In the rows, 100 means zero.
Known rows, with every step that occurs:
romini -> rele -> bobabaf -> tidibo: 125; 102; 103; 99; 61; 125; 141; 109; 108; 99; 66; 102; 71; 133; 73; 77; 79; 66; 101; 120; 95; 95; 101; 102; 100; 62; 120; 96; 75; 90; 122; 109; 108; 114; 108; 74; 94; 105; 89; 80; 56
vimuket -> bola -> tidibo -> nize: 126; 113; 100; 125; 122; 91; 97; 115; 98; 143; 118; 117; 114; 96; 108; 117; 131; 99; 92; 88; 115; 62; 107; 88; 89; 136; 69; 51; 142; 48; 96; 90; 105; 57; 65; 123; 119; 102; 120; 108; 97
nize -> tidibo -> bola: 101; 72; 101; 124; 141; 77; 90; 99; 58; 90; 113; 94; 93; 117; 109; 94; 112; 102; 115; 70; 89; 80; 106; 119; 81; 109; 78; 102; 119; 62; 97; 57; 123; 143; 93; 84; 121; 151; 96; 130; 105
bobabaf -> rele: 91; 76; 99; 87; 108; 70; 114; 102; 119; 66; 75; 111; 90; 121; 111; 110; 85; 92; 139; 95; 131; 133; 100; 115; 110; 98; 91; 109; 83; 118; 89; 80; 118; 116; 131; 99; 107; 72; 83; 95; 103
nize -> tidibo -> bobabaf -> rele: 84; 91; 90; 114; 132; 69; 95; 94; 90; 71; 76; 95; 68; 122; 107; 103; 105; 97; 117; 85; 123; 98; 121; 111; 122; 119; 110; 135; 79; 98; 110; 46; 116; 148; 129; 67; 118; 116; 95; 99; 121
bobabaf -> rele -> romini: 75; 77; 121; 86; 74; 109; 96; 108; 113; 78; 111; 102; 90; 126; 119; 128; 80; 98; 113; 127; 96; 153; 91; 127; 122; 77; 99; 132; 68; 105; 105; 115; 101; 140; 156; 83; 113; 55; 87; 102; 97
bobabaf -> tidibo -> bola -> romini: 111; 103; 92; 64; 140; 48; 83; 99; 92; 98; 125; 92; 129; 106; 74; 90; 113; 86; 80; 94; 54; 85; 88; 130; 115; 98; 92; 96; 97; 123; 113; 158; 90; 119; 67; 126; 105; 112; 114; 92; 85
tidibo -> bola -> romini -> rele -> bobabaf: 120; 95; 83; 85; 77; 142; 90; 86; 89; 98; 94; 98; 113; 63; 86; 63; 95; 114; 92; 98; 79; 76; 75; 93; 65; 84; 119; 82; 108; 85; 95; 128; 86; 84; 67; 81; 60; 118; 66; 107; 77
tidibo -> bola -> sonun: 84; 95; 101; 95; 137; 109; 106; 85; 88; 83; 96; 105; 109; 86; 127; 99; 98; 115; 100; 79; 110; 81; 95; 86; 83; 118; 65; 88; 128; 112; 87; 91; 110; 104; 92; 120; 111; 99; 87; 97; 111
bobabaf -> rele -> bola: 77; 68; 117; 85; 84; 110; 103; 122; 124; 76; 106; 89; 101; 115; 141; 127; 85; 99; 115; 109; 136; 146; 101; 94; 113; 101; 97; 116; 84; 113; 81; 87; 111; 118; 128; 97; 104; 86; 72; 126; 95
vimuket -> bola: 125; 74; 113; 117; 103; 110; 108; 115; 111; 120; 117; 119; 107; 110; 113; 121; 102; 98; 126; 104; 139; 104; 123; 92; 60; 109; 62; 73; 115; 57; 109; 53; 117; 95; 105; 123; 120; 113; 86; 102; 107
rele -> romini: 107; 70; 131; 99; 61; 132; 120; 90; 107; 121; 137; 116; 85; 115; 104; 104; 83; 102; 102; 121; 88; 135; 85; 121; 101; 88; 70; 111; 97; 87; 111; 98; 109; 131; 116; 76; 129; 69; 103; 105; 102
vimuket -> bola -> rele -> bobabaf -> tidibo: 108; 140; 101; 98; 47; 114; 107; 116; 100; 114; 115; 106; 102; 116; 110; 149; 131; 78; 88; 150; 128; 113; 93; 109; 75; 95; 95; 111; 105; 85; 154; 113; 111; 66; 134; 139; 116; 144; 94; 94; 65
tidibo -> bola -> romini -> rele: 129; 91; 75; 87; 118; 108; 75; 93; 106; 80; 67; 108; 122; 78; 75; 68; 102; 108; 104; 78; 86; 68; 97; 118; 87; 86; 98; 68; 107; 100; 83; 107; 94; 90; 53; 103; 46; 104; 82; 96; 108
bola -> romini: 139; 100; 93; 72; 91; 72; 109; 63; 107; 123; 110; 114; 107; 91; 75; 95; 86; 108; 111; 114; 96; 122; 82; 127; 94; 99; 71; 95; 111; 124; 103; 91; 99; 106; 73; 120; 105; 79; 111; 89; 106
nize -> tidibo -> bola -> romini -> rele -> bobabaf: 119; 112; 90; 108; 83; 111; 80; 91; 57; 97; 96; 80; 103; 89; 82; 80; 96; 109; 93; 102; 61; 76; 76; 117; 69; 80; 123; 88; 102; 72; 101; 102; 96; 116; 74; 78; 70; 153; 92; 115; 76
vimuket -> bola -> romini: 143; 100; 103; 89; 89; 85; 80; 94; 102; 134; 120; 105; 130; 90; 92; 125; 105; 107; 107; 122; 112; 106; 106; 108; 65; 104; 67; 70; 113; 85; 106; 80; 92; 88; 82; 151; 107; 112; 107; 97; 113
rele -> bola -> romini: 121; 94; 119; 75; 59; 116; 103; 85; 111; 130; 143; 93; 120; 87; 102; 111; 87; 109; 87; 120; 104; 136; 77; 109; 102; 104; 76; 100; 108; 117; 94; 99; 95; 101; 66; 119; 104; 91; 103; 120; 103
romini -> tidibo -> bobabaf -> rele -> bola -> sonun: 54; 131; 94; 120; 101; 128; 111; 110; 120; 91; 63; 80; 96; 81; 122; 101; 82; 109; 92; 86; 134; 95; 126; 36; 109; 105; 132; 111; 90; 141; 76; 84; 86; 70; 127; 111; 82; 87; 100; 81; 124
rele -> bobabaf -> tidibo -> nize: 104; 83; 112; 93; 117; 106; 128; 98; 80; 119; 112; 87; 76; 112; 105; 67; 99; 83; 70; 121; 78; 104; 76; 92; 109; 112; 111; 85; 97; 68; 115; 146; 94; 97; 90; 64; 136; 101; 103; 98; 45
vimuket -> bola -> tidibo -> bobabaf: 125; 118; 96; 121; 101; 111; 109; 88; 115; 141; 123; 127; 98; 93; 96; 113; 140; 103; 86; 93; 145; 53; 129; 69; 92; 142; 65; 73; 136; 69; 128; 69; 114; 74; 82; 114; 123; 125; 111; 94; 119
rele -> romini -> tidibo -> bola: 81; 82; 117; 131; 103; 125; 104; 115; 93; 118; 115; 110; 103; 95; 95; 73; 97; 108; 110; 73; 49; 92; 108; 92; 76; 74; 101; 96; 106; 68; 85; 122; 102; 92; 103; 84; 94; 99; 116; 116; 104

Rows:
88; 101; 78; 117; 125; 81; 124; 101; 129; 87; 51; 114; 80; 105; 85; 71; 92; 103; 132; 70; 118; 88; 138; 67; 103; 99; 128; 97; 84; 109; 85; 70; 103; 84; 124; 90; 82; 87; 100; 73; 120
romini -> tidibo -> bobabaf -> rele
119; 80; 101; 90; 157; 75; 119; 117; 94; 104; 93; 99; 86; 135; 96; 68; 102; 76; 92; 97; 89; 91; 95; 110; 133; 119; 97; 75; 100; 84; 98; 121; 100; 104; 76; 86; 127; 88; 118; 89; 80
bobabaf -> tidibo -> nize
136; 116; 72; 110; 105; 85; 122; 62; 119; 139; 85; 113; 96; 74; 49; 51; 96; 111; 101; 84; 85; 76; 112; 88; 92; 105; 106; 80; 111; 116; 94; 80; 86; 69; 57; 106; 79; 92; 135; 76; 121
bola -> romini -> tidibo -> bobabaf
97; 106; 78; 114; 104; 76; 89; 93; 67; 67; 90; 122; 101; 108; 115; 125; 124; 104; 111; 79; 113; 88; 86; 137; 92; 113; 75; 121; 123; 92; 109; 56; 139; 104; 104; 100; 93; 151; 100; 123; 123
nize -> tidibo -> bola -> rele
117; 90; 90; 73; 123; 82; 87; 84; 91; 102; 127; 103; 122; 75; 94; 84; 109; 122; 100; 88; 76; 94; 79; 123; 85; 110; 71; 87; 117; 105; 97; 119; 98; 103; 64; 119; 100; 105; 95; 106; 104
tidibo -> bola -> romini
91; 121; 82; 91; 99; 61; 125; 70; 134; 85; 88; 127; 81; 101; 94; 106; 122; 98; 101; 88; 132; 88; 108; 93; 139; 125; 95; 115; 99; 127; 113; 93; 121; 110; 111; 89; 112; 83; 107; 83; 112
bola -> tidibo -> bobabaf -> rele
123; 77; 115; 116; 62; 161; 113; 121; 128; 98; 75; 113; 98; 109; 115; 89; 84; 95; 110; 90; 137; 106; 119; 87; 99; 87; 100; 73; 98; 85; 76; 61; 119; 97; 79; 80; 69; 98; 65; 115; 107
romini -> rele -> bola
107; 91; 126; 127; 62; 116; 128; 108; 106; 138; 106; 118; 85; 111; 76; 88; 79; 98; 120; 105; 69; 123; 113; 107; 86; 64; 95; 101; 97; 85; 90; 98; 109; 94; 111; 84; 107; 71; 137; 99; 107
rele -> romini -> tidibo
34; 119; 112; 115; 113; 109; 73; 123; 87; 67; 76; 87; 111; 88; 114; 119; 81; 107; 109; 85; 66; 103; 103; 90; 89; 66; 128; 124; 85; 123; 76; 138; 77; 94; 151; 119; 84; 65; 113; 88; 106
bobabaf -> rele -> romini -> tidibo -> bola -> sonun
55; 110; 103; 90; 107; 145; 95; 96; 111; 73; 97; 82; 94; 79; 148; 123; 89; 112; 76; 109; 158; 110; 106; 54; 124; 136; 115; 125; 96; 140; 95; 88; 94; 106; 127; 104; 107; 78; 70; 95; 117
tidibo -> bobabaf -> rele -> bola -> sonun
124; 93; 105; 103; 106; 139; 123; 115; 91; 102; 63; 94; 72; 114; 91; 51; 94; 74; 80; 107; 92; 77; 96; 85; 107; 93; 138; 68; 87; 66; 102; 134; 94; 88; 78; 54; 94; 99; 88; 86; 48
romini -> rele -> bobabaf -> tidibo -> nize
90; 81; 113; 84; 112; 104; 120; 103; 84; 101; 136; 87; 90; 110; 105; 79; 118; 88; 84; 104; 67; 90; 82; 89; 93; 96; 96; 103; 93; 81; 123; 156; 108; 121; 109; 81; 132; 140; 84; 110; 45
rele -> bobabaf -> tidibo -> bola
111; 95; 95; 94; 134; 54; 72; 86; 57; 105; 125; 84; 116; 98; 87; 100; 108; 107; 98; 85; 63; 87; 81; 134; 87; 106; 80; 101; 121; 93; 100; 90; 99; 135; 68; 107; 105; 138; 118; 119; 108
nize -> tidibo -> bola -> romini
145; 131; 97; 74; 56; 103; 120; 87; 101; 114; 77; 92; 94; 113; 53; 81; 81; 76; 83; 138; 75; 107; 81; 122; 110; 60; 125; 96; 73; 118; 118; 139; 83; 109; 80; 97; 83; 95; 116; 73; 57
bola -> romini -> rele -> bobabaf -> tidibo
140; 123; 80; 126; 110; 99; 91; 91; 112; 155; 98; 105; 117; 67; 66; 86; 112; 113; 96; 96; 100; 60; 132; 65; 62; 105; 107; 61; 119; 76; 109; 69; 79; 50; 69; 138; 84; 123; 127; 82; 129
vimuket -> bola -> romini -> tidibo -> bobabaf
91; 110; 95; 103; 113; 77; 73; 132; 102; 109; 84; 71; 127; 79; 103; 84; 82; 106; 101; 99; 73; 123; 94; 81; 111; 98; 145; 83; 92; 118; 51; 130; 64; 42; 85; 117; 61; 75; 116; 113; 98
bobabaf -> rele -> bola -> romini -> tidibo -> nize
78; 109; 105; 113; 144; 87; 93; 92; 46; 78; 98; 86; 99; 105; 119; 120; 102; 113; 103; 71; 96; 77; 95; 101; 82; 116; 73; 106; 125; 94; 96; 56; 115; 136; 101; 106; 122; 131; 112; 106; 114
nize -> tidibo -> bola -> sonun
78; 116; 102; 79; 82; 107; 81; 117; 94; 74; 121; 111; 115; 114; 105; 123; 118; 79; 75; 126; 69; 110; 69; 147; 126; 92; 98; 136; 96; 116; 141; 160; 104; 106; 119; 107; 99; 108; 100; 104; 94
bobabaf -> tidibo -> bola -> rele -> romini
103; 128; 67; 96; 111; 61; 102; 84; 120; 102; 63; 99; 93; 84; 63; 76; 91; 110; 113; 92; 87; 93; 114; 91; 105; 90; 134; 101; 82; 136; 91; 96; 79; 69; 99; 113; 72; 79; 119; 74; 122
bola -> romini -> tidibo -> bobabaf -> rele
77; 97; 116; 114; 72; 94; 103; 120; 113; 96; 82; 104; 85; 122; 89; 113; 75; 94; 132; 106; 77; 137; 114; 116; 100; 50; 121; 123; 70; 111; 86; 109; 88; 98; 151; 93; 87; 56; 120; 88; 104
bobabaf -> rele -> romini -> tidibo
71; 85; 109; 114; 105; 107; 81; 116; 90; 78; 120; 72; 81; 119; 131; 122; 105; 100; 95; 96; 132; 115; 118; 86; 124; 123; 117; 134; 80; 98; 99; 60; 110; 138; 130; 63; 113; 131; 80; 125; 114
nize -> tidibo -> bobabaf -> rele -> bola
61; 105; 122; 84; 87; 118; 102; 111; 109; 61; 94; 84; 112; 103; 151; 147; 74; 106; 101; 113; 144; 143; 93; 82; 111; 107; 91; 123; 89; 147; 83; 87; 98; 109; 135; 122; 105; 69; 83; 100; 106
bobabaf -> rele -> bola -> sonun
73; 124; 107; 92; 71; 102; 106; 81; 116; 101; 127; 117; 82; 100; 99; 124; 116; 105; 78; 116; 97; 106; 93; 108; 149; 108; 100; 134; 84; 121; 126; 129; 97; 121; 129; 72; 121; 60; 116; 90; 109
bola -> tidibo -> bobabaf -> rele -> romini
85; 108; 97; 92; 96; 89; 64; 97; 85; 94; 130; 63; 101; 93; 107; 123; 101; 112; 79; 112; 102; 121; 95; 106; 132; 119; 118; 137; 88; 124; 105; 85; 83; 138; 102; 90; 100; 122; 100; 116; 121
nize -> tidibo -> bobabaf -> rele -> bola -> romini
79; 96; 93; 95; 69; 139; 89; 100; 102; 84; 124; 122; 106; 87; 130; 120; 119; 116; 94; 113; 95; 116; 69; 134; 102; 101; 86; 122; 117; 95; 120; 126; 116; 93; 113; 93; 90; 96; 80; 116; 112
tidibo -> bola -> rele -> romini
76; 114; 114; 98; 101; 82; 95; 125; 112; 98; 114; 97; 108; 98; 131; 122; 120; 95; 85; 92; 115; 114; 83; 91; 141; 123; 104; 94; 107; 107; 73; 129; 108; 71; 94; 89; 107; 74; 102; 126; 84
bobabaf -> rele -> bola -> tidibo -> nize
106; 126; 75; 120; 115; 72; 68; 109; 118; 114; 73; 98; 121; 75; 74; 104; 105; 106; 116; 100; 109; 77; 136; 69; 75; 93; 132; 82; 98; 103; 102; 87; 68; 56; 109; 147; 63; 105; 110; 75; 122
vimuket -> bola -> romini -> tidibo -> bobabaf -> rele
